Each row comes from the steps of one walk. Every step used is in the known rows, and no mark comes twice. Write the walk behind each row, first mark first.
(in the rows, 100 means zero)
Known rows:
sasov-desegot: 95  103  101  96  102  93  105  102  96  104  99  104  99  110  90  105  103  92  103  104  110  96  99  101  98  99  96  94  87  103  109  81  102  100  97  108
bupo-gagu-desegot-rinab-fefon-moku: 96  56  136  112  122  77  109  99  88  86  116  100  99  110  86  104  109  96  102  92  82  94  87  110  99  95  110  107  121  109  102  76  97  88  106  96
bupo-gagu-desegot-rinab-fefon: 86  61  116  113  114  79  111  102  91  87  108  99  99  106  95  100  111  100  101  99  91  93  89  103  98  103  105  105  108  108  95  86  100  100  116  116
vopal-moku-bupo: 104  106  114  111  117  96  104  87  92  107  135  101  99  97  103  106  93  91  108  83  97  105  97  104  100  97  103  108  98  99  123  68  108  91  88  107
vopal-moku-fefon: 96  89  98  119  112  98  105  85  90  105  105  100  96  108  101  94  85  88  105  86  100  107  98  111  99  89  102  101  102  97  108  76  103  95  104  77
fefon-rinab-desegot-mutak: 93  65  122  97  103  101  107  101  88  89  109  103  100  103  93  102  107  98  99  82  81  94  98  108  95  95  100  104  107  97  108  68  96  94  115  66
rinab-fefon: 99  94  89  109  111  98  98  102  84  94  100  102  100  109  99  96  98  98  100  98  101  101  93  101  103  93  99  94  115  101  107  100  104  101  113  105
bupo-gagu-desegot-nenul: 86  96  125  99  108  86  110  97  107  98  114  104  96  94  98  100  107  106  104  116  113  93  97  99  101  108  108  103  106  112  98  91  100  102  98  110
nenul-desegot: 97  95  93  102  92  93  102  103  98  88  96  103  99  103  97  103  99  95  106  101  104  94  96  103  99  100  100  98  110  100  110  68  99  95  103  101
sasov-desegot-mutak: 90  85  98  98  108  98  105  110  94  101  113  104  101  111  101  103  106  97  103  92  108  97  98  101  93  101  98  94  76  99  109  69  104  108  115  99
moku-fefon-rinab-desegot: 88  65  111  110  104  92  113  81  82  103  88  105  97  103  85  103  97  87  101  96  88  98  100  113  98  89  96  103  123  102  113  84  97  82  106  74
desegot-sasov: 101  85  103  102  94  100  98  107  102  87  86  102  97  97  111  101  99  100  98  92  110  98  100  98  98  101  104  102  80  110  90  95  96  101  107  109
vopal-moku-fefon-rinab-bupo-gagu: 91  62  143  125  125  82  107  81  88  106  117  105  100  108  93  103  87  88  104  81  82  96  90  111  98  89  106  110  128  104  114  68  110  97  92  74
moku-vopal: 101  103  104  108  104  117  102  95  107  113  109  103  100  99  108  91  101  100  110  95  99  101  99  99  102  99  99  103  106  101  113  112  101  89  97  108
desegot-rinab-fefon: 95  80  111  112  111  88  104  98  88  96  106  100  103  105  96  101  97  95  97  91  79  97  96  99  97  99  98  101  100  101  99  98  99  102  118  108
bupo-moku-tozop-tipid-fefon: 103  71  85  97  119  91  103  110  91  85  119  110  98  107  93  91  89  90  116  95  106  109  93  106  107  85  99  96  75  98  110  76  107  107  107  65
moku-bupo-gagu-desegot: 87  83  109  107  114  86  113  98  97  103  126  102  98  91  103  108  114  101  108  107  109  99  94  103  99  108  107  109  105  111  115  81  107  90  91  134
tipid-fefon-moku: 100  88  120  104  121  98  95  104  86  84  119  100  96  106  81  101  97  96  102  103  88  108  95  107  105  87  102  103  112  96  105  95  101  87  109  72
fefon-rinab: 102  93  121  103  105  96  103  97  97  105  96  100  101  92  89  104  100  101  102  96  78  98  105  101  98  99  97  106  118  100  100  105  93  93  92  78
desegot-gagu-bupo-moku: 95  68  132  101  110  98  110  104  108  82  112  101  101  100  104  97  108  100  104  99  80  101  88  101  106  88  99  103  76  108  105  83  104  107  88  135
nenul-desegot-gagu: 99  81  95  107  97  81  108  115  107  82  101  105  102  113  101  103  108  100  102  104  100  96  91  99  99  94  99  97  118  98  101  65  101  107  102  116
tipid-vopal-moku-bupo-gagu: 98  91  130  118  126  98  107  104  101  99  146  102  103  105  109  100  95  111  106  79  102  102  85  105  98  96  104  107  112  98  120  47  112  99  83  110
vopal-moku-bupo-gagu-desegot-mutak: 90  70  116  113  125  92  112  101  92  94  152  99  97  98  113  103  108  101  113  80  102  101  90  109  96  103  112  111  94  104  119  40  111  98  103  105
moku-fefon: 91  85  87  114  106  99  106  90  92  108  94  102  98  100  102  97  93  94  101  101  102  105  102  105  98  96  98  99  103  100  103  104  102  95  108  98
tozop-tipid: 100  102  88  96  105  97  102  104  98  103  113  102  99  93  102  104  101  102  106  94  119  102  99  95  100  101  100  95  95  95  103  115  101  111  102  100
rinab-bupo-gagu: 93  81  124  104  110  89  99  100  102  96  115  105  104  109  103  105  102  99  97  99  104  91  87  100  101  100  107  102  107  107  107  86  113  109  97  119
tipid-tozop: 101  92  99  79  101  99  97  102  100  96  116  97  101  117  101  98  103  99  104  108  96  102  92  102  99  93  98  97  103  100  94  86  104  97  114  68
tozop-tipid-fefon: 90  97  86  102  119  98  100  113  86  89  124  102  96  93  92  100  100  101  108  105  115  108  96  96  104  97  98  96  94  90  100  118  104  110  120  91
tozop-tipid-vopal-moku-fefon: 94  92  95  122  122  113  104  98  90  99  131  100  98  104  109  93  88  105  108  72  116  110  92  105  98  90  98  95  105  87  116  84  102  100  109  72
fefon-rinab-bupo-moku-tozop: 111  64  137  100  110  94  100  86  97  99  109  111  105  109  92  100  94  85  107  80  64  94  95  108  103  88  101  109  102  111  126  64  104  88  84  61
moku-bupo-gagu: 94  87  108  109  114  81  110  99  100  111  120  106  102  95  104  108  99  99  104  104  108  100  94  101  98  103  103  106  102  106  111  82  112  105  85  137
vopal-moku-tozop-tipid-fefon-rinab: 105  83  97  107  125  92  102  103  83  95  131  105  96  105  82  96  87  91  119  84  86  110  101  107  103  86  99  107  116  89  111  86  101  101  100  36
moku-bupo-gagu-desegot-rinab-fefon: 84  63  120  119  126  74  117  94  86  99  131  102  100  96  101  109  113  97  105  97  90  96  89  103  97  107  105  110  106  111  114  80  107  92  107  142
gagu-bupo-moku: 93  81  129  96  105  110  103  91  98  87  106  100  99  91  99  96  99  95  108  96  83  99  94  104  105  94  101  104  67  109  113  84  102  94  89  119
rinab-bupo-moku: 101  82  139  99  110  98  98  90  99  88  117  105  103  104  100  102  98  90  100  86  90  94  87  104  105  93  104  99  81  109  118  66  107  97  99  98
vopal-moku: 106  104  111  104  106  99  99  95  97  96  111  98  98  108  100  98  91  95  104  85  97  102  97  106  102  94  104  102  100  97  104  72  101  100  95  79

Which walk is each row?
95  84  115  124  125  108  107  95  87  106  128  101  99  96  98  97  88  107  110  67  94  108  96  105  97  89  94  102  125  87  117  88  95  95  100  50
tozop-tipid-vopal-moku-fefon-rinab
80  47  140  107  109  102  115  73  80  89  92  105  96  93  85  99  95  82  109  91  70  97  94  117  104  82  97  107  90  111  124  69  98  75  95  93
gagu-bupo-moku-fefon-rinab-desegot
97  82  124  96  97  93  107  91  90  93  94  104  100  102  83  106  104  93  100  93  84  93  99  108  101  93  98  105  119  101  110  78  95  85  98  76
fefon-rinab-desegot
104  89  75  105  122  96  99  108  86  90  136  104  95  114  94  91  87  90  117  89  109  111  96  106  105  86  103  100  96  89  111  81  108  108  109  58
vopal-moku-tozop-tipid-fefon
83  49  148  116  117  93  112  74  91  90  120  102  99  96  99  104  104  83  103  83  75  94  92  110  98  100  104  108  72  112  118  68  99  79  118  96
gagu-desegot-rinab-bupo-moku-fefon
89  56  136  94  103  96  114  100  101  69  111  104  100  111  98  98  110  93  102  98  88  96  83  108  108  82  102  101  75  109  113  57  105  99  94  132
rinab-desegot-gagu-bupo-moku
89  110  121  96  106  102  106  90  101  99  120  101  95  89  97  101  108  103  104  111  104  97  103  97  102  109  104  102  102  108  107  103  93  89  106  102
gagu-desegot-nenul
115  87  97  99  114  114  97  107  99  99  134  106  102  114  99  97  97  107  110  77  103  106  93  103  100  89  101  99  120  93  120  88  99  91  90  60
fefon-moku-tozop-tipid-vopal
95  73  107  96  87  99  102  101  96  75  83  104  96  108  106  102  103  93  96  91  119  92  94  106  100  95  106  100  79  111  98  69  97  93  112  106
rinab-desegot-sasov
91  87  129  118  125  103  110  101  98  90  154  98  99  102  107  101  109  112  110  83  105  102  85  107  99  101  107  110  115  102  126  46  107  85  88  108
tipid-vopal-moku-bupo-gagu-desegot
97  76  107  98  98  87  111  109  103  81  106  104  102  121  99  101  113  97  94  102  105  96  89  104  102  89  101  98  109  100  101  73  103  104  105  113
rinab-desegot-gagu
87  74  123  101  112  94  104  100  79  78  105  103  96  104  74  102  103  93  101  104  82  99  97  109  104  90  97  106  119  96  108  84  98  84  115  68
tipid-fefon-rinab-desegot
96  69  136  109  114  114  112  101  114  95  122  104  101  99  111  87  109  100  114  94  79  102  88  99  108  86  98  106  82  109  117  96  105  96  85  143
desegot-gagu-bupo-moku-vopal
97  75  105  104  127  98  97  101  81  96  137  109  100  104  86  104  98  91  112  93  84  102  97  99  103  93  99  106  117  96  122  113  108  97  110  65
moku-tozop-tipid-fefon-rinab-bupo
94  39  132  113  111  74  123  92  95  88  90  111  101  111  88  98  100  87  99  91  79  99  89  115  102  75  96  100  109  105  107  49  98  93  100  77
bupo-moku-fefon-rinab-desegot-gagu
117  86  85  94  109  95  99  98  96  106  120  108  99  109  95  102  94  92  112  87  104  105  100  105  101  89  104  99  110  98  115  95  101  97  87  63
fefon-moku-tozop-tipid
87  63  114  100  112  91  105  111  80  68  103  107  93  94  86  107  103  95  105  92  110  100  95  103  103  91  101  103  91  101  98  91  94  96  123  77
tozop-tipid-fefon-rinab-desegot-sasov
101  80  135  116  125  96  109  90  88  113  123  108  101  118  85  102  101  84  111  82  82  96  91  105  99  88  98  99  107  105  128  81  99  78  102  101
sasov-desegot-rinab-fefon-moku-vopal
83  87  144  98  119  89  108  92  84  86  118  108  96  97  73  103  96  95  101  111  84  98  99  104  105  92  98  104  119  101  108  86  96  89  115  70
tipid-fefon-rinab-desegot-nenul
93  74  105  114  104  79  106  101  86  86  100  104  102  108  93  104  97  90  103  91  85  92  91  102  96  98  99  100  111  100  109  66  97  97  121  108
nenul-desegot-rinab-fefon
102  57  137  104  125  93  99  94  86  84  121  111  102  110  82  96  92  85  109  90  61  100  92  110  107  85  99  110  102  106  123  67  107  87  101  55
tipid-fefon-rinab-bupo-moku-tozop
103  108  108  108  116  114  99  108  98  91  139  99  100  103  107  96  96  112  107  72  114  105  90  99  101  95  100  96  104  87  112  79  100  106  100  74
tozop-tipid-vopal-moku
96  72  118  114  133  82  109  94  78  94  133  105  97  104  93  109  111  95  109  96  100  101  84  111  104  92  110  105  134  112  128  72  109  78  94  119
rinab-fefon-moku-bupo-gagu-desegot
86  66  126  104  104  81  113  100  106  93  110  97  99  96  97  105  113  102  102  102  91  92  97  102  95  111  107  111  93  107  88  85  95  99  103  110
bupo-gagu-desegot-rinab
101  91  124  112  126  115  97  100  93  98  129  103  96  104  89  92  98  95  112  97  85  109  94  106  108  86  101  106  119  98  117  105  102  75  106  80
tipid-fefon-moku-vopal
89  81  112  104  106  104  107  107  104  88  118  97  100  102  106  100  113  105  101  107  85  101  94  94  102  96  99  105  97  103  101  117  104  107  95  146
desegot-gagu-bupo
96  69  106  112  110  92  109  88  95  101  88  106  99  99  100  92  87  89  104  93  97  104  96  111  101  87  98  96  82  105  107  71  102  95  102  87
bupo-moku-fefon
106  93  76  100  106  115  100  112  102  100  127  106  103  110  109  92  99  111  109  85  112  104  96  97  98  97  96  97  106  93  114  98  101  103  99  80
moku-tozop-tipid-vopal
93  79  115  106  93  83  107  98  102  91  102  101  102  99  94  109  99  92  104  95  84  91  98  100  93  106  99  105  95  99  103  66  94  97  108  103
nenul-desegot-rinab
91  72  102  95  99  105  103  104  91  84  113  102  100  111  104  98  106  98  98  87  103  96  93  108  97  95  104  98  90  97  107  61  103  101  124  88
rinab-desegot-mutak
112  77  84  92  106  90  105  101  102  100  108  111  101  104  103  93  91  91  115  85  109  103  96  105  103  88  100  95  75  102  112  72  103  109  89  73
bupo-moku-tozop-tipid
92  91  108  104  124  93  103  108  84  94  120  102  97  85  81  105  100  102  110  100  93  107  101  97  102  97  94  102  111  90  100  123  97  103  112  69
tozop-tipid-fefon-rinab
96  72  135  116  131  88  110  81  76  97  143  100  98  95  89  114  111  89  106  84  71  101  93  107  98  99  105  112  115  108  129  83  98  67  107  113
gagu-desegot-rinab-fefon-moku-bupo
94  60  126  107  127  90  110  101  92  97  149  102  98  96  103  110  115  102  109  86  96  101  91  110  96  101  112  111  107  107  121  60  107  85  100  106
fefon-moku-bupo-gagu-desegot-mutak
94  77  116  109  142  75  107  108  84  97  153  108  97  93  87  113  97  97  112  101  114  109  88  104  104  91  105  104  108  98  116  91  114  101  94  107
tozop-tipid-fefon-moku-bupo-gagu
114  96  76  99  108  96  101  99  96  103  124  105  99  112  104  95  88  91  116  79  111  105  99  105  101  90  105  99  97  94  112  76  105  109  92  64
vopal-moku-tozop-tipid
105  74  131  112  119  86  102  92  85  94  113  101  101  109  86  105  96  91  98  83  71  99  93  106  98  91  103  103  115  101  106  89  96  90  108  88
desegot-rinab-fefon-moku
113  93  98  108  107  117  97  103  103  92  126  100  103  125  107  87  90  105  107  75  90  104  93  108  99  89  101  104  113  94  115  55  102  93  92  60
tipid-vopal-moku-tozop
98  64  131  108  116  85  108  99  97  87  119  104  94  92  104  113  114  98  107  90  111  99  91  108  98  100  115  113  97  121  111  67  101  78  88  125
fefon-moku-bupo-gagu-desegot-sasov
